What can hang from each mark
kovek: narodem sesoni
ladaka: kamunif narodem
kamunif: kovek ladaka
lili: narodem
sesoni: kovek
narodem: kamunif kovek ladaka lili

Known rows, with every way that one mark hangs from another
lili(narodem): |  .06 | -.15 | -.12 |  .12 |  .19 | -.30 |  .15 |  .26 |  .16 |  .17 |  .08 |  .28 | -.17 |  .14 |  .31 | -.16 |  .23 |  .10 |  .30 |  .28 |  .39 |
ladaka(narodem): |  .17 | -.05 | -.19 |  .27 | -.07 | -.20 |  .16 |  .16 |  .09 |  .05 |  .00 | -.11 |  .11 | -.13 |  .21 |  .04 |  .05 | -.30 |  .28 |  .26 |  .33 |
kamunif(kovek(sesoni) ladaka(narodem(lili))): |  .24 | -.21 | -.17 |  .11 |  .22 | -.08 |  .15 |  .27 | -.03 |  .33 |  .33 | -.09 | -.36 | -.15 | -.36 | -.11 | -.17 | -.11 | -.02 | -.48 |  .09 |
narodem(ladaka): |  .06 | -.08 | -.09 |  .07 |  .09 | -.07 |  .06 | -.04 | -.10 | -.13 | -.05 |  .04 |  .23 |  .21 |  .34 |  .12 |  .18 | -.01 |  .06 |  .29 |  .22 |
lili(narodem(ladaka(kamunif(kovek(sesoni))))): | -.30 | -.38 | -.32 |  .16 |  .45 | -.13 | -.10 | -.19 | -.19 |  .10 |  .18 |  .36 | -.18 |  .06 | -.14 | -.24 | -.11 | -.04 |  .43 |  .18 | -.01 |
narodem(lili): |  .15 |  .01 |  .09 |  .03 |  .04 | -.19 |  .05 |  .20 |  .15 |  .02 |  .14 |  .11 |  .20 |  .03 |  .18 |  .12 |  .27 | -.01 | -.21 |  .02 |  .03 |
kovek(narodem(lili)): | -.06 | -.01 |  .01 | -.09 | -.22 | -.13 |  .06 |  .31 |  .14 |  .01 | -.14 |  .20 |  .04 | -.05 |  .07 |  .13 |  .08 | -.11 | -.23 |  .17 | -.33 |
kamunif(kovek(narodem(ladaka))): | -.29 | -.20 | -.16 |  .04 | -.02 |  .03 |  .14 |  .19 | -.23 |  .00 |  .01 |  .21 |  .03 |  .26 | -.01 | -.04 | -.07 |  .03 |  .05 |  .19 | -.07 |
narodem(kamunif(kovek(sesoni)) ladaka lili): |  .01 | -.14 |  .21 | -.05 |  .17 |  .40 | -.18 | -.11 | -.27 | -.16 |  .31 | -.06 |  .11 | -.09 | -.05 |  .06 |  .25 |  .30 | -.09 | -.35 | -.27 |
narodem(kovek ladaka lili): |  .07 |  .20 |  .29 | -.10 | -.26 | -.09 | -.35 | -.04 |  .02 | -.36 | -.23 | -.20 |  .32 |  .31 |  .41 |  .27 |  .10 |  .25 | -.41 |  .21 | -.03 |
narodem(kovek): |  .07 |  .28 |  .09 | -.02 | -.11 | -.24 |  .08 |  .02 |  .24 |  .10 | -.08 | -.10 |  .20 |  .25 |  .26 |  .06 |  .03 | -.07 | -.04 |  .16 |  .37 |
kamunif(kovek ladaka(narodem)): |  .18 | -.14 | -.25 |  .30 |  .16 | -.20 |  .34 |  .31 | -.06 |  .27 |  .37 | -.04 | -.28 |  .18 | -.23 | -.33 | -.06 | -.10 |  .12 | -.19 |  .48 |
lili(narodem(kamunif kovek(sesoni) ladaka)): |  .02 |  .01 |  .13 | -.13 | -.07 |  .26 | -.32 | -.21 | -.01 | -.19 | -.27 | -.16 | -.12 |  .02 |  .38 |  .05 |  .01 |  .39 |  .24 |  .27 |  .11 |
narodem(kovek lili): |  .13 |  .29 |  .28 | -.07 | -.21 | -.22 | -.16 |  .11 |  .25 | -.07 | -.06 | -.11 |  .22 |  .20 |  .26 |  .16 |  .12 |  .11 | -.34 |  .03 |  .10 |
ladaka(kamunif(kovek(narodem(lili) sesoni))): | -.36 | -.16 | -.19 | -.03 |  .12 | -.09 |  .02 |  .01 | -.01 |  .23 |  .16 |  .38 | -.03 | -.24 | -.54 | -.06 | -.21 | -.39 | -.09 | -.16 | -.63 |
ladaka(kamunif(kovek)): | -.20 | -.05 | -.17 |  .28 |  .27 | -.28 |  .21 | -.06 | -.04 |  .17 |  .43 |  .31 |  .19 |  .17 | -.32 | -.34 |  .11 | -.27 |  .10 | -.06 |  .10 |
kovek(narodem(kamunif ladaka lili) sesoni): | -.06 | -.12 |  .10 | -.27 | -.23 |  .45 | -.20 | -.09 | -.16 | -.29 | -.32 | -.01 |  .07 | -.33 |  .04 |  .33 |  .08 |  .10 | -.16 |  .10 | -.66 |
lili(narodem(kovek)): |  .02 |  .13 |  .04 |  .04 | -.06 | -.29 | -.06 |  .19 |  .28 |  .12 | -.11 |  .06 | -.13 |  .30 |  .41 | -.10 |  .05 |  .19 |  .17 |  .32 |  .48 |
kamunif(kovek(sesoni)): | -.07 | -.11 | -.15 |  .09 |  .49 | -.10 |  .34 |  .09 |  .04 |  .53 |  .42 |  .19 | -.01 |  .01 | -.18 | -.11 | -.09 | -.25 |  .30 | -.34 |  .23 |
kamunif(ladaka(narodem)): |  .32 | -.10 | -.27 |  .20 | -.02 | -.22 |  .28 |  .19 |  .05 |  .14 |  .05 | -.11 | -.21 |  .01 | -.02 | -.14 | -.02 | -.23 |  .09 |  .09 |  .45 |
sesoni(kovek(narodem(ladaka))): | -.22 |  .08 | -.12 | -.04 | -.07 |  .09 |  .39 | -.13 | -.18 | -.23 | -.50 |  .06 |  .02 |  .04 |  .07 |  .06 | -.23 | -.05 |  .27 |  .18 |  .00 |
kamunif(kovek(narodem) ladaka): | -.10 | -.10 | -.27 |  .00 |  .09 | -.14 |  .44 |  .38 | -.04 |  .36 |  .22 |  .29 | -.36 |  .29 | -.40 | -.34 | -.12 | -.06 | -.11 | -.14 |  .13 |
narodem(kamunif kovek): |  .11 |  .35 |  .26 | -.03 | -.25 |  .11 |  .00 | -.13 |  .15 | -.14 |  .01 | -.21 |  .22 |  .14 |  .23 |  .00 |  .25 |  .14 | -.08 |  .08 |  .26 |

Rows
| -.16 |  .03 | -.07 |  .06 | -.13 | -.27 | -.38 | -.25 | -.01 | -.33 | -.29 |  .07 |  .04 |  .31 |  .28 | -.09 | -.01 |  .16 |  .10 |  .63 |  .14 | | lili(narodem(kovek ladaka(kamunif)))
|  .09 | -.14 | -.02 |  .13 |  .25 |  .06 |  .25 |  .30 | -.11 |  .17 |  .53 |  .22 | -.54 |  .29 | -.17 | -.57 |  .32 |  .51 |  .15 | -.24 |  .45 | | lili(narodem(kamunif(kovek ladaka)))
| -.23 | -.19 |  .04 | -.03 | -.11 |  .06 | -.09 |  .28 | -.21 | -.16 |  .00 |  .18 |  .06 |  .21 |  .01 |  .06 |  .05 |  .19 | -.27 |  .08 | -.35 | | kamunif(kovek(narodem(ladaka lili)))
|  .10 | -.24 | -.13 |  .02 |  .45 |  .15 |  .25 |  .17 | -.04 |  .38 |  .47 |  .21 | -.62 |  .04 | -.31 | -.49 |  .10 |  .34 |  .27 | -.40 |  .30 | | lili(narodem(kamunif(kovek(sesoni) ladaka)))
| -.07 | -.09 | -.09 | -.19 | -.03 | -.05 |  .08 |  .18 |  .18 |  .23 | -.17 |  .19 | -.03 | -.33 | -.07 |  .24 | -.15 | -.30 | -.07 |  .01 | -.41 | | kovek(narodem(lili) sesoni)
|  .04 |  .15 | -.01 |  .08 | -.23 | -.17 | -.35 | -.26 |  .18 | -.08 | -.25 | -.25 |  .17 | -.37 | -.10 |  .19 | -.27 | -.44 | -.06 |  .13 | -.25 | | ladaka(kamunif narodem(kovek(sesoni) lili))
| -.05 | -.15 |  .00 |  .03 |  .28 |  .37 |  .07 | -.18 | -.30 |  .00 |  .29 | -.05 |  .06 | -.02 | -.09 | -.03 |  .14 |  .12 |  .21 | -.24 |  .03 | | narodem(kamunif(kovek(sesoni)) ladaka)
|  .20 |  .19 |  .19 |  .09 | -.41 | -.19 | -.26 |  .15 |  .20 | -.14 | -.20 | -.34 |  .18 | -.05 |  .33 |  .18 | -.02 | -.02 | -.18 |  .18 |  .11 | | ladaka(narodem(kovek lili))
|  .03 |  .13 | -.02 | -.16 |  .05 | -.01 | -.13 | -.24 |  .07 |  .01 | -.30 | -.22 |  .17 |  .11 |  .29 |  .28 | -.22 | -.11 |  .07 |  .18 |  .14 | | narodem(kovek(sesoni) ladaka)
|  .13 |  .26 |  .48 | -.14 | -.41 |  .27 | -.44 | -.17 | -.07 | -.59 | -.18 | -.32 |  .34 |  .19 |  .38 |  .22 |  .34 |  .46 | -.45 |  .11 | -.11 | | narodem(kamunif kovek ladaka lili)
| -.24 | -.25 | -.06 | -.16 |  .05 |  .14 | -.06 |  .15 | -.19 |  .05 | -.04 |  .16 | -.03 | -.04 | -.12 |  .15 | -.21 | -.01 | -.10 | -.10 | -.48 | | kamunif(kovek(narodem(ladaka lili) sesoni))
| -.01 |  .02 |  .06 | -.03 | -.13 | -.15 | -.25 |  .03 |  .06 | -.18 | -.30 | -.03 | -.04 |  .38 |  .56 |  .02 |  .03 |  .37 |  .09 |  .51 |  .37 | | lili(narodem(kovek ladaka))
| -.19 |  .07 |  .07 | -.12 | -.15 |  .12 |  .18 | -.03 | -.17 | -.37 | -.50 |  .05 |  .04 | -.03 |  .06 |  .16 | -.14 |  .10 | -.03 |  .07 | -.29 | | sesoni(kovek(narodem(ladaka lili)))
|  .02 |  .12 |  .23 | -.05 | -.24 |  .16 | -.33 | -.10 | -.06 | -.40 | -.22 | -.12 | -.02 |  .26 |  .53 | -.06 |  .24 |  .58 |  .06 |  .42 |  .27 | | lili(narodem(kamunif kovek ladaka))
|  .23 | -.12 | -.06 |  .22 |  .03 | -.17 |  .10 |  .37 | -.09 |  .12 |  .40 | -.04 | -.25 |  .11 | -.21 | -.24 |  .06 |  .07 | -.19 | -.32 |  .22 | | kamunif(kovek ladaka(narodem(lili)))
|  .01 |  .12 | -.24 |  .13 | -.14 | -.20 | -.13 | -.34 |  .18 |  .08 | -.25 | -.24 |  .15 | -.31 | -.12 |  .07 | -.38 | -.61 |  .25 |  .23 |  .04 | | ladaka(kamunif narodem(kovek(sesoni)))
|  .33 |  .07 |  .18 | -.05 | -.05 |  .12 |  .07 |  .11 |  .00 | -.15 |  .24 | -.03 | -.09 |  .06 | -.11 | -.10 |  .46 |  .30 | -.42 | -.25 |  .03 | | narodem(kamunif(ladaka) lili)
| -.10 | -.18 | -.11 | -.24 | -.10 |  .11 | -.12 |  .03 | -.07 | -.08 | -.36 |  .08 |  .03 | -.18 |  .09 |  .36 | -.17 | -.12 | -.15 |  .18 | -.53 | | kovek(narodem(ladaka lili) sesoni)
| -.03 | -.01 |  .09 | -.23 | -.15 |  .31 | -.03 |  .05 |  .06 |  .00 | -.11 |  .08 | -.02 | -.45 | -.10 |  .17 |  .08 | -.07 | -.13 | -.07 | -.53 | | kovek(narodem(kamunif lili) sesoni)
|  .11 |  .28 |  .16 | -.12 | -.05 |  .19 |  .01 | -.23 |  .18 |  .09 | -.06 | -.24 |  .12 | -.12 |  .10 |  .08 |  .03 | -.04 |  .09 | -.11 |  .14 | | narodem(kamunif kovek(sesoni))
| -.13 |  .18 | -.04 |  .05 | -.16 | -.19 | -.27 | -.42 | -.03 | -.34 | -.25 | -.06 |  .37 |  .27 |  .17 |  .04 | -.04 | -.12 | -.12 |  .46 |  .06 | | narodem(kovek ladaka(kamunif))
|  .09 | -.14 | -.28 |  .04 |  .54 | -.14 |  .47 |  .13 |  .01 |  .61 |  .45 |  .17 | -.33 |  .12 | -.42 | -.25 | -.14 | -.16 |  .13 | -.50 |  .34 | | kamunif(kovek(sesoni) ladaka)
| -.34 |  .08 | -.04 | -.02 | -.18 |  .02 |  .09 | -.33 | -.22 | -.52 | -.49 |  .15 |  .11 | -.11 | -.22 |  .04 | -.18 | -.12 | -.05 |  .18 | -.50 | | sesoni(kovek(narodem(ladaka(kamunif) lili)))
|  .19 |  .01 |  .22 |  .04 |  .11 |  .13 |  .14 |  .21 | -.12 | -.02 |  .58 |  .05 | -.16 |  .19 | -.32 | -.33 |  .41 |  .40 | -.38 | -.51 |  .09 | | narodem(kamunif(kovek ladaka) lili)
|  .14 | -.06 | -.08 |  .01 |  .40 |  .20 |  .37 |  .02 | -.09 |  .37 |  .51 |  .04 | -.31 |  .01 | -.45 | -.32 |  .07 |  .04 |  .10 | -.58 |  .23 | | narodem(kamunif(kovek(sesoni) ladaka))
|  .12 |  .19 |  .36 | -.26 | -.22 |  .34 | -.41 | -.30 | -.04 | -.35 | -.23 | -.35 |  .26 | -.09 |  .25 |  .33 |  .08 |  .28 | -.28 | -.05 | -.23 | | narodem(kamunif kovek(sesoni) ladaka lili)
| -.12 | -.19 | -.36 |  .34 |  .25 | -.15 |  .12 | -.13 | -.05 |  .27 |  .30 |  .05 |  .02 | -.33 | -.41 | -.18 | -.25 | -.59 |  .44 | -.07 |  .02 | | ladaka(kamunif(kovek(sesoni)) narodem)
|  .10 |  .22 |  .19 | -.17 | -.01 | -.15 | -.11 | -.01 |  .27 |  .15 | -.10 | -.15 |  .15 | -.05 |  .13 |  .26 | -.12 | -.11 | -.18 | -.11 | -.04 | | narodem(kovek(sesoni) lili)
| -.10 | -.12 |  .02 | -.14 | -.29 |  .03 | -.16 |  .17 | -.09 | -.28 | -.32 |  .12 |  .12 |  .05 |  .21 |  .27 |  .08 |  .08 | -.29 |  .35 | -.39 | | kovek(narodem(ladaka lili))
| -.15 |  .18 |  .08 | -.09 | -.09 |  .01 |  .36 |  .10 |  .04 | -.08 | -.30 |  .16 | -.04 | -.14 | -.08 |  .03 | -.10 | -.05 |  .01 | -.11 | -.17 | | sesoni(kovek(narodem(lili)))
| -.10 | -.17 | -.35 | -.08 |  .29 | -.06 |  .49 |  .25 |  .00 |  .57 |  .17 |  .27 | -.47 |  .05 | -.52 | -.22 | -.35 | -.26 |  .07 | -.32 |  .02 | | kamunif(kovek(narodem sesoni) ladaka)
|  .16 |  .15 | -.11 |  .07 | -.14 | -.10 | -.02 | -.07 |  .23 |  .21 | -.25 | -.35 |  .06 | -.24 |  .18 |  .20 | -.34 | -.39 |  .28 |  .14 |  .27 | | ladaka(narodem(kovek(sesoni)))
|  .21 |  .16 |  .14 | -.05 | -.14 | -.01 | -.02 |  .09 |  .14 | -.04 |  .00 | -.06 | -.42 |  .29 |  .16 | -.33 |  .19 |  .51 | -.07 |  .10 |  .45 | | lili(narodem(kamunif(ladaka) kovek))
| -.07 | -.22 | -.18 |  .25 |  .13 | -.13 | -.10 | -.05 | -.04 |  .14 |  .30 |  .05 |  .05 | -.37 | -.40 | -.08 | -.15 | -.45 |  .13 | -.20 | -.27 | | ladaka(kamunif(kovek(sesoni)) narodem(lili))
|  .05 | -.05 |  .22 | -.01 |  .25 |  .25 |  .03 |  .06 | -.07 |  .16 |  .49 |  .02 |  .05 | -.18 | -.21 | -.06 |  .26 |  .12 | -.03 | -.53 | -.15 | | narodem(kamunif(kovek(sesoni)) lili)
| -.16 | -.04 | -.14 | -.02 |  .07 | -.16 | -.37 | -.37 |  .04 | -.10 | -.33 |  .06 | -.06 |  .06 |  .16 |  .01 | -.24 | -.05 |  .24 |  .46 |  .01 | | lili(narodem(kovek(sesoni) ladaka(kamunif)))
| -.15 |  .15 |  .26 | -.12 | -.30 |  .46 |  .10 | -.16 | -.29 | -.56 | -.44 | -.07 |  .06 | -.15 |  .02 |  .10 |  .08 |  .31 | -.07 | -.02 | -.36 | | sesoni(kovek(narodem(kamunif ladaka lili)))
|  .26 |  .22 |  .27 | -.05 | -.36 |  .25 | -.34 | -.10 |  .15 | -.17 | -.18 | -.47 |  .10 | -.42 |  .14 |  .22 | -.04 | -.02 | -.06 | -.10 | -.11 | | ladaka(narodem(kamunif kovek(sesoni) lili))
|  .16 |  .30 |  .37 | -.19 | -.14 |  .22 | -.24 | -.14 |  .19 | -.07 | -.02 | -.23 |  .15 | -.20 |  .11 |  .20 |  .12 |  .10 | -.21 | -.22 | -.13 | | narodem(kamunif kovek(sesoni) lili)
| -.19 | -.12 | -.28 |  .17 |  .48 | -.21 |  .22 | -.18 | -.01 |  .40 |  .40 |  .30 |  .06 | -.10 | -.45 | -.21 | -.09 | -.46 |  .28 | -.21 |  .01 | | ladaka(kamunif(kovek(sesoni)))
| -.07 |  .12 |  .08 | -.13 | -.06 | -.07 | -.45 | -.45 |  .02 | -.30 | -.30 | -.13 |  .31 | -.04 |  .01 |  .27 | -.18 | -.14 | -.24 |  .17 | -.36 | | narodem(kovek(sesoni) ladaka(kamunif) lili)
|  .08 | -.13 | -.06 |  .22 |  .13 |  .28 |  .16 |  .02 | -.11 |  .19 |  .34 | -.17 | -.04 | -.36 | -.17 | -.13 |  .01 | -.15 |  .42 | -.31 |  .14 | | ladaka(narodem(kamunif(kovek(sesoni))))
